Known rows, with every step that occurs
C -> N -> Q: 0  -4  5  -12  -10  -2  -3  10  -5  -3  -8  -6  -1  -18  -4  -2  15  -7
Z -> N -> Q: 4  -7  -1  -4  -13  -8  2  12  -9  -12  -3  4  1  10  10  -13  13  -4
J -> C: 7  10  -12  37  -4  2  -23  -3  4  -18  4  -12  -18  -24  -6  1  -5  1
Q -> J -> Z -> N: 8  31  -2  8  4  -23  -1  -11  7  -4  14  -13  -17  -9  25  -5  1  -3
Y -> N: 3  6  3  -3  -11  4  -12  -5  11  -10  -1  -7  -14  -19  6  4  2  13
Y -> N -> Q: -4  -7  -5  -25  -14  -3  -12  5  0  -6  -3  6  -6  -10  7  7  15  10
Y -> N -> Z -> J -> C: 10  10  -11  19  -25  11  -18  -9  -1  -28  1  -22  -16  -22  -19  12  -18  10
Y -> J -> C -> N: 0  21  -3  49  2  11  -8  10  8  5  -8  -10  -12  -31  -9  4  -19  -16
Y -> N -> Q -> J -> C: -5  11  -10  -8  3  -13  -12  4  -1  2  10  2  -21  -34  10  19  7  9
Z -> J: 9  -1  -5  14  -21  15  -11  -6  -8  -14  -4  -32  7  -9  -23  -7  9  7
Q -> J -> Z: 6  20  -11  7  4  -16  -11  -16  3  -3  12  -19  -17  -22  15  4  8  5
J -> Y -> N -> C: 20  5  24  1  -12  -4  -2  2  -14  1  8  -15  -12  -18  22  8  24  8
N -> Q -> J: 2  -8  -10  -8  -3  -8  5  6  -17  3  1  -14  -6  -13  1  -4  28  10
C -> N -> Z -> J -> Y: 24  -4  22  9  -19  15  -3  -1  -15  -17  -4  -43  -1  -9  -11  -12  9  -12
N -> Z -> J -> Y: 28  -12  7  16  -23  17  -7  -2  -21  -25  1  -40  0  4  -12  -15  17  -2
C -> N -> Q -> J -> Y: 11  1  24  -17  9  -9  5  12  -11  12  7  -21  -4  -22  16  -6  33  -15
Z -> N -> C: 19  12  8  25  -22  -11  16  4  -18  -4  -5  -13  -5  -5  10  -10  10  7
J -> Y -> N -> Z: 17  -6  15  -4  -13  6  -7  -2  -3  -22  6  -12  -20  -7  18  -6  8  4
J -> Y: 18  -4  14  15  -4  6  -14  2  -5  -13  9  -21  -8  -6  14  -11  22  -4
Y -> J -> Z -> N -> C: 15  24  -4  37  -12  -16  13  5  -15  11  2  -2  -8  1  23  5  -8  -8

Rows
17  -9  -11  17  -32  16  -1  -7  -18  -27  -8  -35  0  -1  -26  -9  3  8 : N -> Z -> J
7  -13  15  -22  -4  -3  -17  8  -4  -5  12  2  -5  -8  24  2  26  0 : J -> Y -> N -> Q
11  13  -3  33  -11  2  -6  -2  2  -22  -5  -16  -24  -30  -11  -1  -16  -9 : J -> C -> N -> Z
10  0  -5  -2  -32  14  -4  -9  -4  -23  -7  -26  -5  -8  -17  4  -6  16 : Y -> N -> Z -> J
5  11  -10  50  -10  11  3  10  -2  -9  -12  -12  -19  -26  -11  0  -25  -16 : Y -> J -> C -> N -> Z
20  14  24  -2  -2  -10  13  -1  -17  16  12  -25  -18  -29  27  9  30  15 : Q -> J -> Y -> N -> C
0  8  -3  9  -3  -6  -16  11  -1  -7  -1  -1  -9  -31  -4  6  5  -16 : J -> C -> N -> Q
1  11  -20  30  -3  -2  -14  -2  1  -1  2  -2  -8  -9  11  4  -9  -7 : Y -> J -> Z
9  19  2  32  -12  10  -22  -4  2  -10  0  -31  -2  -32  -26  7  -9  -10 : Z -> J -> C -> N
11  3  3  11  -19  5  8  -2  -3  -21  -15  -22  -14  -17  -10  -10  -1  -1 : C -> N -> Z
15  4  4  10  -27  17  3  -6  -11  -19  -17  -39  0  -15  -27  -6  -3  -2 : C -> N -> Z -> J
-5  1  -4  -30  -4  -10  2  4  -5  6  3  -6  -10  -23  10  9  19  17 : Y -> N -> Q -> J
10  -11  13  -26  -14  7  -21  5  -11  -6  10  -15  9  -4  5  5  26  0 : Z -> J -> Y -> N -> Q
3  21  -8  31  -4  -8  -4  1  6  -2  5  2  -5  5  21  -5  -16  -14 : Y -> J -> Z -> N
1  9  -18  55  -5  12  -13  11  -2  -3  0  -5  -14  -19  -6  1  -15  -7 : Y -> J -> C
14  2  16  11  7  -2  -2  -1  -7  0  14  -29  -14  -16  16  -14  27  1 : Q -> J -> Y
3  4  -20  -16  3  -23  -8  -4  -11  0  11  -6  -10  -13  18  8  20  1 : N -> Q -> J -> Z
3  3  2  -8  -3  -17  13  12  -14  1  1  -6  -3  0  12  -14  19  1 : Z -> N -> Q -> J
